What can hang from each mark
U: L
T: Y
R: C
C: A L R Y
L: C U
Q: E L
E: Q
Y: C T

In the rows, zero is written as 128.
Known rows, with every way that one mark hangs from another
U{L{C}}: [126 128 110 128 126 117 140 147 121 127 159 150 139 124 121 138 134 110
 153 127 122]
U{L{C{A Y}}}: [141 121  98 135 110 129 140 148 113 142 127 136 133 157 121 148 105 100
 158 151 134]
R{C{A L Y}}: [144 115 112 140  99 132 114 154 111 165 110  95 151 172 127 108  76 121
 155 176 136]
C{L{U} R}: [154 110 114 140  92 118 126 139 116 139 169 125 146 163 122 104  41 146
 164 143 130]
T{Y{C{A}}}: [147 112 117 163 132 115 132 130 114 119 102 121 101 145 126 121 108 115
 171 145 130]
C{R Y}: [153 110 114 138  94 141 126 120 126 127 110 121 112 153 124 128  71 140
 132 146 147]
C{A L{U} R Y}: [174 102 100 150  73 134 128 140 108 159 130 108 138 205 121 118   4 134
 169 172 145]
E{Q{L{C{A Y} U}}}: [110 126  92 144  74 136 147 120 107 137 126 124 123 185 122 155 110 105
 170 142 144]
L{C{R Y} U}: [137 108  92 153  96 122 134 123 109 123 159 122 130 163 118 136  63 123
 157 155 139]
Q{E L}: [140 123 117 117 105 127 126 120 104 111 104 168 130 147 134 142 131 136
 132 119 130]
Y{C{A R}}: [160 103 118 150 113 121 138 118 118 142 106 114 129 167 125 110  56 119
 161 155 123]
L{C{A R Y{T}} U}: [152 106  78 166 100 124 139 109 117 166 137 118 135 191 119 154  79 118
 167 171 136]
Q{E L{U}}: [126 120 111 129  95 122 132 120  90 118 125 170 131 158 131 145 110 134
 151 123 128]
Y{C{L R} T}: [164 108 117 157 108 115 127 119 131 163 140 130 149 152 123  94  81 149
 172 146 108]
U{L{C{R Y}}}: [147 113  98 136  99 127 138 141 118 125 144 145 126 144 118 138  88 119
 156 142 137]
C{A L Y}: [165 119 114 135  99 139 120 148 118 154 107 107 142 180 126 117  62 127
 144 161 140]
E{Q}: [110 130 129 115 114 135 136 113 133 127 141 127 131 140 127 135 145 126
 129 121 135]
R{C{A L Y{T}}}: [145 116 106 150 103 131 115 141 121 191 108 101 155 175 127 118 109 128
 159 178 128]
Y{C{L R}}: [162 106 125 144 103 115 126 135 118 130 143 122 146 150 122  81  42 141
 166 144 116]
R{C{A L{U}}}: [128 115 113 144 106 115 121 153 104 171 146 102 161 171 127 106  76 118
 174 170 124]
Y{C{A L}}: [156 115 125 144 116 118 128 143 113 150 123 113 152 164 126  93  63 119
 168 154 113]
L{C}: [129 129 112 130 137 116 130 129 129 116 152 127 143 128 125 130 138 116
 134 133 123]
R{C{L}}: [126 123 125 131 115 117 113 154 119 147 147 111 158 134 128  95 109 132
 152 150 122]
Q{E L{C{Y}}}: [144 122  97 125  98 128 125 121  99 100 110 161 134 157 129 148 124 126
 137 131 135]

Rows
[158 107  83 135  91 114 139 115  91 121 129 158 143 192 128 151  76 120
 164 145 133]	Q{E L{C{A R} U}}
[168 111  85 152 111 130 133 109 134 158 114 116 134 179 123 149 103 120
 146 166 138]	L{C{A R Y{T}}}
[148 120 114 140 106 121 129 148 110 161 147 115 152 180 125 117  61 123
 164 154 126]	C{A L{U}}
[ 96 132 116 134  81 134 145 119 114 133 135 138 118 155 126 143 128 125
 163 117 136]	E{Q{L{U}}}
[176 104  93 161  79 134 129 126 118 188 126 116 141 207 122 129  38 142
 172 174 138]	C{A L{U} R Y{T}}
[149 121 106 149 114 143 131 114 131 177  85 118 123 172 128 153 128 124
 137 159 136]	C{A Y{T}}
[159 110  91 138  99 129 141 141 116 141 128 135 128 169 119 146  76 108
 161 156 140]	U{L{C{A R Y}}}
[115 131  98 151 100 116 140 135 107 123 143 139 126 144 123 140 119 115
 170 128 125]	Q{L{C U}}
[167 121 106 145 103 139 121 133 129 182 105 113 144 183 126 130  97 134
 149 163 132]	C{A L Y{T}}
[134 113 101 160  94 126 120 141 108 197 125 103 154 184 125 122  89 126
 177 183 128]	R{C{A L{U} Y{T}}}
[118 123  93 160 114 122 134 116 116 150 156 129 136 153 120 149 127 121
 157 151 126]	L{C{Y{T}} U}
[154 121  95 121 112 119 131 121 103 115 108 157 145 171 133 150 128 113
 141 136 129]	Q{E L{C{A}}}
[190 107  99 149  88 139 123 126 132 181 104 114 141 196 124 125  61 144
 155 169 140]	C{A L R Y{T}}
[108 130  96 139  88 126 149 119 112 137 140 129 129 176 124 151 125 104
 171 133 136]	E{Q{L{C{A} U}}}
[149 114 123 158 122 110 122 146 115 108 136 128 117 129 124  96  97 134
 175 135 124]	T{Y{C{L}}}
[166 102 104 169  99 112 136 119 116 186 140 122 152 189 122 106  47 136
 193 166 111]	Y{C{A L{U} R} T}
[109 137 107 126  97 130 141 119 126 117 136 136 128 144 126 142 156 116
 150 116 134]	E{Q{L{C}}}
[119 116 109 157  95 124 116 140 109 180 146 113 153 158 124 113 103 139
 170 168 124]	R{C{L{U} Y{T}}}
[165 100 110 166 119 115 134 124 117 118 102 121  99 155 125 118  78 123
 175 151 136]	T{Y{C{A R}}}
[129 118 120 138  98 130 110 153 113 148 130 105 149 146 126  99  92 133
 151 161 132]	R{C{L Y}}
[162 112 116 160 122 112 124 145 113 123 119 118 119 153 125 103  85 123
 181 149 128]	T{Y{C{A L}}}
[146 110  90 133  91 111 134 114  92 105 146 167 139 168 127 144  89 131
 160 132 130]	Q{E L{C{R} U}}
[ 96 133 101 137  89 125 146 119 114 123 156 137 129 154 123 146 136 114
 167 121 133]	E{Q{L{C U}}}
[161 111  86 147 103 128 143 130 125 164 124 141 131 171 119 154 103 115
 165 157 134]	U{L{C{A R Y{T}}}}
[172 107  99 152 100 143 132 106 134 175  85 117 119 186 126 148  90 133
 142 164 144]	C{A R Y{T}}
[147 109  91 149 112 112 141 122 113 139 157 117 140 180 121 140  68 109
 164 159 132]	L{C{A R} U}
[183 110 112 131 101 126 124 139 128 151 127 113 147 181 126 109  47 134
 151 155 136]	C{A L R}
[179 105 110 159 107 117 132 119 129 179 121 120 152 179 124 101  67 137
 177 163 112]	Y{C{A L R} T}
